Known rows, with every way that one mark hangs from another
zuda(zuranas): [ -0.5  16.6  -5.7  -6.1   2.7 -24.7   1.3   5.1   3.4  81.0   0.1  -0.6
  -3.7   5.7  -8.6   5.9  14.7   0.3   5.3   2.9]
rali(duvu(dedavef) kuzigu(zuda) zuranas): [  5.8  -5.6  -2.2 -10.6   8.9  35.0  -1.7  -6.2  -4.3 -20.5  -2.7  -7.8
  -5.7   6.4  16.6   3.3 -14.7 -16.0  -4.5  -6.4]
dedavef(kuzigu(rali(duvu zuranas(zuda)))): [  5.1 -16.4   2.1  31.2   9.9   2.6  15.3   4.0  -3.4 -32.2  -4.2  -0.2
  17.5  16.6 -10.6   2.0  -2.1  -9.4  -5.8 -15.9]
zuranas(rali(duvu(dedavef)) zuda): [ -6.2 -25.5   1.6   4.3  13.5  30.5  -5.4  12.8   7.5  -1.2  -3.0   2.2
 -12.2  -4.1  -1.5  -2.3   6.2  15.9   0.0   0.4]
zenod(gilev rali(duvu kuzigu)): [ -1.1  15.5  -6.1 -12.9  -7.8 -12.1   4.7   7.7  -3.5  -6.8   5.6   1.5
   8.9 -15.9  -0.1  -2.0   5.7   9.0   6.3  12.3]
rali(kuzigu(zuda)): [ 21.0  -1.8  -0.8  -6.5   1.3 -14.7 -13.4  -4.4   5.2  13.4   3.9  -4.5
   6.2  10.0   7.0  -1.4  -8.0   0.3   2.1   6.3]
zuranas(rali(duvu(dedavef) kuzigu) zuda): [  9.2 -34.0   1.8   4.7   9.6  28.8  -5.8   9.2   2.5 -29.9  -2.5  -1.5
  -9.6 -11.6  -5.3  -4.2  -3.5  11.3   1.4   6.2]
zuda(zuranas(rali(duvu kuzigu(dedavef)))): [  2.6   1.0   2.8  -2.4   0.3  11.6   2.5  -1.2  -2.1  12.5   1.7  -0.7
 -16.9 -20.6  -3.8   5.6  -4.6  -2.1   0.5  11.2]
rali(kuzigu zuranas): [ 11.9   3.3  -6.5  -6.5  -2.0 -10.3   1.8  -7.8  -7.4  14.2  -1.2  -2.3
   5.0  10.6 -10.7   0.0   3.6 -13.2   1.0   1.6]
zuranas(rali): [  2.3   3.0  -2.3  -4.7   0.7 -17.1  -5.4  -5.3   4.3  22.3   2.5   7.1
  -5.7   0.7  -6.2  -2.2  13.1  15.5   2.9   1.9]
zuda(zuranas(rali(kuzigu(dedavef(duvu))))): [  5.5 -15.1   7.2   0.5 -11.0  -1.0  -6.4  -7.8  -6.6  17.9   4.0   5.2
 -14.0 -15.6 -22.6   0.9   2.0  -8.2  -0.8   8.3]
duvu(dedavef(kuzigu(zuda(zuranas)))): [  5.2  -2.0   0.5  13.2  11.2   0.2  -7.0  -7.3   9.9  -1.1   0.5  -0.4
 -15.4   6.5  11.5   5.9   2.0   1.6  -4.6 -17.6]
zenod(gilev rali(duvu)): [-16.3  24.3  -6.2 -12.0  -4.1 -10.0   3.2  11.3  -0.3  23.5   5.6   5.2
   6.8  -8.2   5.2  -0.3  14.6  13.3   5.0   6.7]
dedavef(duvu(rali) kuzigu): [  6.5  -5.3   6.0  11.3  -2.7 -17.6  10.1  13.8  11.7   2.2   2.3  11.3
  13.4   5.9 -10.6   3.7  10.5   9.8   3.5 -15.8]
rali(kuzigu(dedavef(duvu) zuda) zuranas): [  7.0 -16.0   7.9  -1.0  -7.9  16.2 -15.0  -9.1  -9.1  -0.7   4.3  -0.3
   1.4  15.3  -3.2  -1.7 -11.6 -28.9  -8.8   0.0]
dedavef(kuzigu(zuda(zuranas))): [ 10.0   6.5   0.2  12.0   9.1 -20.7  -1.7  -8.3   9.9  34.1   5.0  -1.5
  -3.5  11.8   2.7   6.3   1.9  -1.2  -1.2 -10.9]
zuda(zuranas(rali(duvu(dedavef) kuzigu))): [  4.2  -3.6  -2.4  -9.4   6.2  16.6   6.4  -3.4  -2.0   0.6  -3.7  -2.2
 -21.0 -23.8  -2.4   6.3   0.9   3.3   3.3   1.9]
zenod(gilev rali(duvu zuranas)): [-21.9  23.0  -9.4 -13.3  -4.3  -1.8  11.7  -4.5  -7.6  15.1   3.2   3.1
   6.9  -0.1  -2.9   0.3  13.7  -1.9   0.1  -1.4]
zuda(zuranas(rali(duvu kuzigu))): [  9.2   4.5  -2.8 -11.7   3.8  -2.7  11.8  -6.0  -1.6  35.8   1.2  -2.6
  -9.4 -18.9  -9.0   6.9  -0.9   0.3   5.9   8.2]
zenod(rali(kuzigu)): [  7.4  12.5  -2.9   1.0  -6.6 -32.8  -8.8  -7.0   5.2  -4.7   1.8   1.6
  11.0   1.1  -7.3  -4.8   0.8   8.4   5.8   5.5]
gilev(zenod(rali(duvu(dedavef(kuzigu)) zuranas))): [-19.0   7.2   1.3  11.4   0.8 -13.2   6.7  -6.2  -5.5 -42.7  -6.7   4.8
  -5.1   3.6  17.0  -3.3   7.7   2.4  -5.1 -19.9]

Rows
[-7.6 -2.4  7.9  1.5 -9.7  0.1 -2.7 21.2  9.0 21.6  0.3 11.0  4.5  5.3
 -7.9  1.3  8.0  7.7  1.4 -1.8] | kuzigu(dedavef(duvu(rali)))
[-11.5   7.0  -1.2  -4.0  -8.5  20.2  -3.5 -12.9  -7.8 -41.2   6.5  -2.1
   2.2  -3.7   8.0  -3.1 -10.7 -10.2  -7.7   3.9] | zenod(gilev rali(duvu kuzigu(dedavef zuda) zuranas))
[ -4.9   5.5   9.1  -1.7  -8.6 -18.0 -16.4  -1.0   0.3 -13.2   0.9  -2.6
   2.3  -1.0  25.9  -8.8 -15.1   7.0  -1.9  11.1] | gilev(zenod(rali(duvu kuzigu(dedavef zuda))))
[ -4.8 -11.6  -4.3   9.6   3.5  -1.5   8.9   1.8  11.2  24.6  -4.6  -1.0
  12.2  20.5 -26.4  -2.2   9.5   7.6   1.7  -7.0] | duvu(rali(zuranas(zuda)))
[ -1.8  -3.6   1.4   9.0  16.7  30.7   2.9  -4.0   1.2 -35.2  -0.8  -0.6
  -7.8  14.4  23.6   6.1  -6.5 -11.9  -9.2 -23.2] | rali(duvu(dedavef(kuzigu(zuda))) zuranas)
[  7.5   1.2   2.8   4.5  -4.0  -3.2  -2.8  -4.7  14.9   9.1   0.0  -4.6
  -4.3  -2.9  -5.6   3.8 -11.2   6.9   1.1   1.6] | duvu(rali(kuzigu(dedavef zuda(zuranas))))
[-13.9  10.8  -3.5  -3.4 -11.2  11.6   2.8  -1.3 -11.4 -34.5   4.1   2.0
   1.8 -10.3  -1.2  -2.6   0.6  -7.9  -3.4   7.1] | zenod(gilev rali(duvu kuzigu(dedavef) zuranas))
[  6.7 -28.7   6.9  13.4   4.4  21.0 -10.7  11.5   2.4 -18.2   2.3   0.2
  -5.3  -8.8  -7.2  -4.3  -6.8   5.9  -1.1  16.2] | zuranas(rali(duvu kuzigu(dedavef)) zuda)
[ -5.7   5.0   1.3  -8.6  -7.0 -20.4  -4.3   6.7  -4.4 -21.4  -7.0  -0.1
  -2.9 -11.3  17.7  -7.0   2.1  12.5   5.4   4.3] | gilev(zenod(rali(duvu(dedavef) kuzigu)))
[  3.4  17.5  -0.7  -4.6  -0.4 -14.0   0.2   1.9   4.0  -0.4   1.9  -0.3
  11.2  -4.5   2.9   0.3  -4.6   3.3   6.5   6.4] | zenod(rali(duvu kuzigu))
[  3.0   9.9  -0.7  -4.7 -14.6 -58.2  -9.1  -5.9  -3.3   5.4  -2.4   1.5
   8.0  -0.6  -0.1 -11.5   7.4  13.7   6.5   9.5] | gilev(zenod(rali(kuzigu)))
[  1.5 -21.8   2.5  10.7   5.5  28.1  -3.3  14.2  -5.5  -1.0  -0.7  -6.3
   2.8   9.2  -7.8  -1.0  -6.7 -16.6  -3.5  10.1] | rali(duvu kuzigu(dedavef) zuranas(zuda))
[ 13.9  -7.4   2.7  -7.7 -10.2 -12.7   6.2  11.5   5.6  14.6   0.0   4.6
  14.9  -2.0 -19.7   1.0   2.7   5.0   8.4   0.8] | dedavef(duvu(rali(kuzigu)))
[ 14.2   5.8  -2.6  -5.2  -0.6 -14.4   6.4 -10.2  15.6  29.8   0.2  -7.2
   3.7  -1.1 -12.4   5.3  -7.3   8.4   5.8  -1.4] | duvu(rali(kuzigu(zuda(zuranas))))
[ -9.3   3.6  -6.3 -11.5  -2.8  28.4  -0.9 -16.7  -7.2 -52.2   1.4  -3.7
  -2.2  -6.9  10.7  -2.6  -6.3  -4.6  -5.1  -5.7] | zenod(gilev rali(duvu(dedavef) kuzigu(zuda) zuranas))
[-10.7 -17.5  -3.0   3.0  14.1  35.2   0.0  13.7  -0.7  17.0  -6.6  -3.7
  -4.4  13.8  -0.8   1.1   5.9  -8.2  -3.4  -5.3] | rali(duvu(dedavef) zuranas(zuda))
[ -5.6   1.2  -0.6   1.5   6.7  30.1   3.8  -9.4  -4.1 -32.3  -8.0  -2.7
   0.5  13.5  17.7   4.0 -11.5 -10.2  -8.0 -18.0] | kuzigu(rali(duvu(dedavef) zuranas) zuda)
[  6.6   3.7   4.0  -2.8   4.1  14.5  -5.6   4.9   3.0  35.4   3.6  -8.1
  -8.5  -2.8  11.5   7.3 -16.2 -12.1  -1.0  10.4] | rali(duvu kuzigu(dedavef zuda(zuranas)))
[  8.2   6.7  -5.1 -12.0   4.1   6.8  10.1   1.8  -8.8  17.3  -0.8  -4.3
   5.8   4.0  -0.7   5.1  -1.8 -17.6   1.4   3.0] | rali(duvu kuzigu zuranas)
[-19.1   8.2  -4.9   7.8   1.6  15.2  10.0  -2.9  -5.4 -59.0   1.0   6.9
  -4.2  -7.0   9.3   0.8  12.3   1.4  -5.4 -18.9] | zenod(gilev rali(duvu(dedavef(kuzigu)) zuranas))
[ 10.8 -33.0   5.6  17.9  -1.8   2.1 -18.9   2.3   4.6 -27.2   2.5   2.4
  -5.1  -2.9 -16.0  -9.7  -1.1  10.9  -2.5  14.4] | zuranas(rali(kuzigu(dedavef)) zuda)
[-21.6  22.1  -2.5  -9.2  -4.8 -29.7   8.4  -6.9  -8.4  35.0  -4.4   0.5
   6.2   8.7   6.8  -4.4   9.2  -1.4   0.8  -2.4] | gilev(zenod(rali(duvu zuranas)))
[ -0.6  13.9   0.4 -10.1  -8.4 -40.8   1.2   4.0  -4.1  14.9  -2.2  -0.8
   9.4  -6.9  10.2  -6.6   0.8   8.9   8.0  10.7] | gilev(zenod(rali(duvu kuzigu)))
[ -9.3   8.4   2.1   9.0  -1.8  14.0   7.8   5.9  -8.8 -14.1  -5.4   3.1
   4.9  10.3   7.3   4.1  -3.6 -12.7  -6.2  -5.3] | kuzigu(dedavef rali(duvu zuranas))
